(in the rows, 128 means zero)
Known rows, with every way that one mark hangs from another:
lupo(gelad(lazop(gifof)) rinolu tutog): [136 136 175 156 156 119 159 150 178  80 116  96 192 180  75 110 121 123
 153 108 109 199 105]
rinolu(lupo(gelad(lazop(gifof(todub))) tutog)): [180 151 151 137 122 119 161 129 145 125 112 116 168 157  95 123 129 144
 133  95 127 172 137]
gifof(lazop(tutog) todub): [138 108 104 151 109 168  98 139  83 118 134 135 157 126 194 147  89 162
  86 123 174 116 118]
rinolu(lupo(gelad(lazop(gifof tutog)))): [172 144 161 105 179  89 122  98 139 122 127 110 122 179  91 111 100 113
 148 117 146 162 130]
lupo(gelad rinolu tutog(lazop(gifof))): [110 130 150 154 121 132 164 125 163  96 124 136 155 152  86 112 141 129
 178  83  84 160 139]
tutog(lazop(gifof(todub)) lupo(gelad rinolu)): [151 135 124 141 119 159 150  83 138 129 158 179 110 136  91 155 170 167
 187 136  97 112 132]
lazop(gifof(todub) rinolu(lupo(gelad)) tutog): [155 177 118 107 106  63 167  56 121 141 163 137  87 167 109 169 118 124
 151 124 134  94 135]
rinolu(lupo(tutog(lazop))): [101 112 126 149 109 143 110 134  99 145 110 158 139  65 147  87 146  92
 126  92 109 126 166]
gifof(todub(rinolu(lupo))): [130 146 122 181 114 145 118 152  94 162 120 166 116  54 181 102 166 107
  58 120 111  98 184]
gelad(lazop(gifof(todub) tutog(lupo(rinolu)))): [160 123 121 107 148 121 123 104 144 102 140 137 130 173 108 158 136 148
 201 178 165 164  58]
gifof(todub(lazop rinolu(lupo))): [147 110 117 147  96 162 103 186 108 148 127 158  96  26 154  94 182 119
  57 106 110  96 178]
lazop(tutog): [ 84 137 126 123 143 125  83 133  99 138 122 151 150 101 167 128  66 113
  89 122 154 142 129]
rinolu(lupo(gelad(lazop))): [159 140 168 157 178 145 108 125 110 145 138 135 151  99 118  94 113 105
  73 124 120 133 170]
rinolu(lupo): [127 136 139 156 146 120  82 125  81 164 131 162 122  40 161 116 125  78
  54 104 126 118 169]
gifof(lazop(rinolu tutog(lupo(gelad))) todub): [147 137  77 133  87 152 130  79 105 137 159 118 117 181 132 175 114 160
 142 178 140  78 102]
rinolu(lupo(gelad tutog(lazop(gifof)))): [130 137 138 129 118 111 148 110 138 137 111 139 121 134  96  99 146 113
 165  70  92 142 169]
lupo(rinolu): [104 128 147 182 152 137 101 139 105 123 150 162 159  58 148 126 120  95
  68 122 117 135 137]
lazop(gifof rinolu): [ 72 127 130 116 143  70 121 134 123 141 130 127  85 102 167 131 122 106
 127 112 149  85 107]
gelad(lazop(gifof) lupo(tutog)): [ 96 111 160  74 172 110 139 172 169 111  62  58 181 162 133 116 112 133
 139 117 154 193  93]
gifof(lazop(rinolu(lupo)) todub): [152 104 103 177  98 132 128 112  71 140 158 136  99  79 183 143 166 111
  74 130 153  46 138]
lazop(rinolu(lupo) tutog): [104 146 113 117 128  78 109  86  91 148 152 140  92 100 148 133 114  66
 116 145 144  92 131]
todub(lazop(gifof rinolu tutog)): [ 92 104 114  48 120  74 106 150 144 110 140 113  63 123 128 134 112 123
 159 113 161 106  80]
tutog(lazop(gifof) lupo(gelad rinolu)): [128 128 134 137 148 139 128  88 144 128 147 157  98 135  86 130 164 130
 191 134  89 122 130]
lupo(gelad): [105 157 152 157 152 146 103 140 109 154 132 153 167  87 143 120  77 127
  49 103 109 129 169]
gifof(lazop(rinolu(lupo(gelad)) tutog) todub): [177 139 102 156  93 128 148  73  90 126 172 118 114 156 136 158 122 126
 105 142 139  72 141]
todub(gifof lazop(rinolu(lupo(gelad tutog)))): [127 104 138 133  78  98 176 170 152 169 136 116  76  91  86 133 148 124
 105 128  88 107 165]

Rows:
[104 165 104  77 129  70 125  67 145 150 139 114  76 195  96 160 103 120
 190 161 130 113  90]
lazop(gifof rinolu tutog(lupo(gelad)))
[109 112 135 109 111 144 190 129 154  93 107 120 168 134 123 156 163 153
 173 111 115 157 116]
gelad(lupo(rinolu tutog(lazop(gifof(todub)))))
[128 105 176 104 208 113 141 140 162  91 110  78 156 140 124 133 137 119
 126 144 146 165  94]
gelad(lazop(gifof) lupo(rinolu))
[124 113 111  87  98 164  88 169 108 121 143 165 141  71 153 142  87 164
  86 110 154 133 122]
gifof(todub(lazop(tutog)))
[118 114  80  93  86 174  82 174 127 145 114 149 100  99 140 119 145 154
 130 159 126 124 116]
gifof(todub(lazop(tutog(lupo)) rinolu))
[143 119  97  85  78 118 119 119  98 132 171 154  82  69 128 149 133 114
 113 131 146  82 125]
gifof(todub(lazop(rinolu(lupo) tutog)))
[113 158 150 190 119 145 143 136 139 114 137 137 212 119  91 128 104 103
  87 103  75 181 147]
lupo(gelad rinolu tutog)
[101 120 141  99 140 138 175 196 183 106  48  56 177 176 153 107 152 162
 141 132 141 172 106]
gelad(lazop(gifof(todub(rinolu))) lupo(tutog))
[120 113 159  98 193 144 127 128 142  86 123  89 193 149 124 136  97 112
 123 178 152 176  94]
gelad(lazop(tutog) lupo(rinolu))
[ 95  61 131 209 136 151 127 224 125 155  88 101  82 100 215  94 154 155
  66 145 133  85 156]
todub(gifof(lazop) rinolu)
[119 128 130 163 139 182 115  92 122 135 158 175 133 101  97 123 147 123
 148 153  79 115 152]
tutog(lazop lupo(gelad rinolu))
[159 146 165 132 152  99 139 131 152 126 100 102 156 164  88  97 127 108
 137  92 119 182 135]
rinolu(lupo(gelad(lazop(gifof)) tutog))
[115 146 141 123 112 110 185 143 165 109 123 102 165 185 112 129 119 162
 161 121 138 131  99]
lupo(gelad(lazop(gifof(todub) rinolu)) tutog)
[111 107  98  68 119 149  48 145 115 148 128 148 105  88 121 133 100 126
 127 145 138 148 101]
todub(lazop(tutog(lupo)))
[115 121 137  69 166 128 154 161 165 104  72  69 144 193 160 119 126 167
 155 160 169 153  98]
gelad(lazop(gifof(todub(rinolu)) tutog) lupo)
[111 115 148  88 182  99  95 146 139 107 107 112 131 161 151 108  83 134
 157 124 185 160  88]
gelad(lazop(gifof tutog))
[153 141 100  82  90 179  94 126 123 146 149 162 133 115  90 162  92 175
 116 141 119 144 126]
gifof(todub(lazop(tutog(lupo(gelad)))))
[109 103 107  79 100 113 136 143 154 174 147 124  45 139  89 163 113 163
 153 192 117  93 117]
todub(gifof lazop(rinolu tutog(lupo(gelad))))
[140 143 157 156 148 104 151 161 174 121  76  81 140 178 100  62 161  99
 144 103  96 168 147]
todub(rinolu(lupo(gelad(lazop(gifof)) tutog)))
[155 133 110 150 119 109 125  76 100 126 159  98 103 159 127 133 116  90
 107 138 132  81 140]
gifof(lazop(rinolu(lupo(gelad)) tutog))
[162 116  95 180 102 154 114 137  90 126 117 124 114 125 187 109 155 119
  90 131 147 100 152]
gifof(lazop(tutog) todub(rinolu(lupo)))
[ 82 107 135 174 114 164 127 150 124 105 127 160 175  82 136 102 143 108
 141 107  99 143 136]
lupo(rinolu tutog(lazop))
[193 154 150 105 151 109 145  94 131 121 139 131 135 180 102 138 107 149
 145 122 156 152 132]
rinolu(lupo(gelad(lazop(gifof(todub) tutog))))
[ 67 112 113  69  97 115 195 127 151 120 100 103 129 144 151 149 152 160
 188 124 138  97 108]
gelad(lupo(tutog(lazop(gifof(todub) rinolu))))
[153 124 126 179 128 121 126  99  94 142 158 106 102 115 141 121 145  89
  72 122 118  62 159]
gifof(lazop(rinolu(lupo(gelad))))
[187 133  98 173 104 180 123  79 111 109 167 137 162 172 106 177 123 154
 127 167 121 138 111]
gifof(lazop(tutog(lupo(gelad rinolu))) todub)
[108 101 121 129 147 129 106 105 131 127 136 164  82 105 125 126 179 118
 198 140 116 115 109]
tutog(lazop(gifof) lupo(rinolu))
[132 173 100 114 111 124 133 110 148 149 106 131 102 194 117 139 127 160
 168 150 112 136 122]
lazop(gifof(todub(rinolu)) tutog(lupo(gelad)))
